Every row comes from one small tree of marks. The marks that hang from a mark follow it in brackets, in the order of their numbers. Every link used is in the known rows. Which tree was each row made from?
Known rows:
q_898[q_343 q_482[q_282] q_556 q_721]: [ 19  -5  -5 -10 -16 -18  -3  -8   3 -14  -6   0  -2  20  -5   8  21  -3
  29   2   7   2]
q_482[q_282[q_526] q_898[q_556 q_721]]: [-10   9 -10  -2  -9 -11  -2   2 -16  -4   7  16  -5   9  -8  -1  11   6
  16   6  18   4]
q_482[q_282[q_251] q_898]: [-20   6 -10   2   4 -15  -6  13  -8   3  -1  11  -3   0   4  -4   3  14
  12 -10 -24   7]
q_282[q_251 q_482 q_526[q_662] q_556]: [-26   2  23   9  22  -8 -14  -9  10  28   8  -2 -10  -2  13 -45  13  23
   6   4 -15   2]
q_482[q_282[q_526] q_898[q_343 q_556 q_721]]: [  0   6 -13 -13 -18  -7  -4  -7  -9 -16  12   9  -4   8  -7  -1  12   5
  27  11  27   8]
q_662[q_251 q_526[q_282]]: [-23  13   7   7  24   6   5   5  14  42 -12  13   6  19   8 -31   4   9
   2   2  15  17]
q_556[q_898[q_482[q_282[q_251 q_526]]]]: [-23  13  10  -2  -4 -10  -4  -8  -3  -1  26   9  -8   0  -1 -10  13  12
  13  -4 -22  -2]
q_526[q_282 q_662[q_251]]: [-25  15   2  13  26   4  -1  14  15  29  -3  10   0  13   9 -20   4  15
 -11 -17  -5  26]
q_662[q_251]: [-23   7  10   3   7 -19   1   5   1  33 -18  14  -2   4  -2 -11   0   9
 -11   0  -1   4]
q_662[q_251 q_526[q_282[q_482[q_898[q_721]]]]]: [ -4   9  -5  11  24  12   1  13  -2  28 -13  11  17  28  -3 -41   9   6
   4  -9  68  20]
q_721[q_898[q_343]]: [ -8   1  -6  -8 -12 -24   2   1   1  -6 -22   2   6   3   6  -1   5   1
  12   5   9   4]
q_898[q_721]: [ -5   4  -5   4   3 -23  -1  12  -1  29 -23  16   3   8 -11  -4  -1   3
  -3   0  28  -2]
q_556[q_898[q_721]]: [ -6   9 -10   3  -4 -19   0  17 -14  20 -14  19   7   8 -17   2  -4   0
  -9  -6  49   2]
q_482[q_282 q_898[q_343 q_556]]: [ -2  -4 -16 -11 -16 -17  -5   2  -9 -16  -6   5  -5   6   1   8   6   0
  26   8  -3   9]
q_556[q_898[q_482[q_282[q_251]] q_721]]: [  0  10  -5   2  -3 -13  -2   8  -9  -4   8   8   5  13  -8   2  13   7
   9 -23   9   3]
q_556[q_898[q_343 q_482[q_282[q_251]] q_721]]: [ 10   6  -7  -9 -12  -9  -5  -1  -1 -16  13   2   6  13  -7   1  15   6
  20 -18  17   7]
q_898[q_343 q_482 q_556 q_721]: [ 18   2  -1 -13 -22 -19   1  -8   5  -2 -13   0  -1  20 -16   4  17  -6
  11   8  34  -6]
q_556[q_898[q_482]]: [-10   5   2   1 -13 -24   0   9  -9  12  -9  12  -2   6 -15   3   1  -4
  -5  -1  20  -6]
q_556[q_898]: [-19   5  -5   3  -5 -23  -1  14 -11  22 -14  17   0   0 -10   1  -8   0
  -7   1  19   0]
q_898[q_556]: [-14   2   2  -1  -5 -24   1   3  -1  20 -23   9  -9   8  -4   2   4   0
   0  13  -4  -5]
q_482[q_898[q_343 q_721]]: [  5   4 -19  -8 -15 -16  -3  11  -6   4 -13  13   7   7 -17  -2  -2   0
   4   0  57   4]
q_482[q_898[q_556]]: [-13   6  -9  -3 -13 -21   1  11 -15   7 -18  12  -6   8 -11   5   2  -1
  -3   9  16  -2]
q_482[q_282[q_526[q_662]] q_898]: [-31  10  -2   7   3  -9  -7   9  -4   3  19  19 -13  -9   3 -10   1  15
   7  -6 -11  17]
q_662[q_526]: [-20   5   9   3   5 -16   3   4   7  38 -20  18  -3   4  -1 -18  -3   4
   2  12  17   0]
q_282[q_251 q_482[q_898] q_526[q_662] q_556]: [-26   5  13   7  14  -5 -14  -1  -4  15  13   1  -7  -2   5 -41  11  21
   3   0   6   4]

Which tree is each row?
[-23   1  15   3  11 -12 -12  -9  -9  24   6   1  -2   0   4 -37   9  13
  10  13   8  -8] | q_282[q_251 q_482 q_526 q_556[q_898]]
[-24  17  -3  11  26   4  -5  14  21  24   3   6  -2  10  11 -19   5  19
  -4 -17 -20  18] | q_526[q_282[q_251] q_662]
[-16   5   6  10  31   5  -4   1  20  36 -13   2   4  17  14 -45  10  11
  17   4   2   8] | q_662[q_526[q_282[q_251 q_482]]]
[ 15  -9   0  -8   0 -15 -10  -9   6  -6   1  -7   4  17   4 -13  20  10
  35  -5  -4   1] | q_898[q_343 q_482[q_282[q_251 q_556]] q_721]
[-22   9  -2  12  25   6  -4  18  -4  23   4   6   7  18   8 -23   2  12
  -9 -18  17  28] | q_526[q_282[q_556[q_898]] q_662[q_251]]
[-32   3  20   8  21  -7  -9  -5   2  21  17   9 -10   0  16 -28  10  23
   9  -4 -29  20] | q_482[q_282[q_526[q_662[q_251]] q_556]]
[  6 -17  -3  -7 -10 -27  -5  -6  -5 -26 -13 -10   5  13  15  -3  19  -1
  42   1 -19   4] | q_721[q_898[q_343 q_482[q_282[q_556]]]]
[ -3   1   0  -9 -11 -18  -1  -9   6 -29   0  -8   3   9  14  -1  23   8
  30 -12 -33   5] | q_721[q_898[q_343 q_482[q_282[q_251]]]]
[  4   2   1 -14 -29 -23   6 -10  -1 -25 -18  -8   0  16   0   8  22  -7
  16   8   6  -4] | q_721[q_898[q_343 q_482 q_556]]
[ 10  -1 -22 -10 -16 -13  -4   6 -11 -17  -6   8   2  14  -7   9   9   0
  24   0  27  11] | q_482[q_282 q_898[q_343 q_556 q_721]]
[-28   3  15   6  10 -14  -9  -1   4  28   5  10 -12  -3   4 -25   3  15
   1  10  -4   4] | q_282[q_526[q_662] q_556]
[-14 -10  13   1   4 -23 -10 -11  -1  11   5   4 -11   5   6 -19  14   6
  32  16 -30  -7] | q_898[q_482[q_282[q_526 q_556]]]
[  2  -6  -6  -6 -16 -20  -6   0  -3 -11   2   5  -1   4  -4   5   6  -3
  24  -3   1   5] | q_556[q_898[q_343 q_482[q_282]]]
[ -1   9 -15  -2 -13 -18   2  14 -17   6 -18  14   1  15 -18   6   5  -2
  -5   1  46   0] | q_482[q_898[q_556 q_721]]
[  4   5 -14  -7 -13 -16  -2   8  -6   9  -9  13   8   7 -16   2  -3  -2
   1  -2  58   5] | q_556[q_898[q_343 q_721]]
[-33  12  19   3  14  -7  -9  -6  10  26  15   5 -12  -3   8 -31   8  24
  -1   2 -17   3] | q_282[q_251 q_526[q_662] q_556]
[ -3   3 -12 -13 -23 -17  -1   2  -7  -4 -13   6  -4   7 -10   5   3  -3
   7  14  25   1] | q_482[q_898[q_343 q_556]]
[  9   5 -18 -12 -23 -14   0   5 -10  -6 -14   8   3  14 -18   5   6  -3
   6   6  55   3] | q_482[q_898[q_343 q_556 q_721]]
[  1   2 -19   0  -7 -17  -2  15 -19  -7 -10  13   1  14  -8   9   8   1
  13  -5  18   8] | q_482[q_282 q_898[q_556 q_721]]
[ 11   4  -9 -10 -11  -8  -6  -3  -5  -7  -9  -4   5  16  -9 -14  17   5
  11   0  44   1] | q_282[q_251 q_482[q_898[q_343 q_556 q_721]]]
[ 17 -13 -19   3  15  -4 -13   7  -4  12 -13  -4  18  24   1 -28   7  -3
  27   3  58  12] | q_526[q_282[q_482 q_556[q_898[q_343 q_721]]]]
[-18   7   2  16  34   3 -10  10  21  25  -4  -2  -1  10  15 -33  10  17
   3 -15 -18  17] | q_526[q_282[q_251 q_482] q_662]
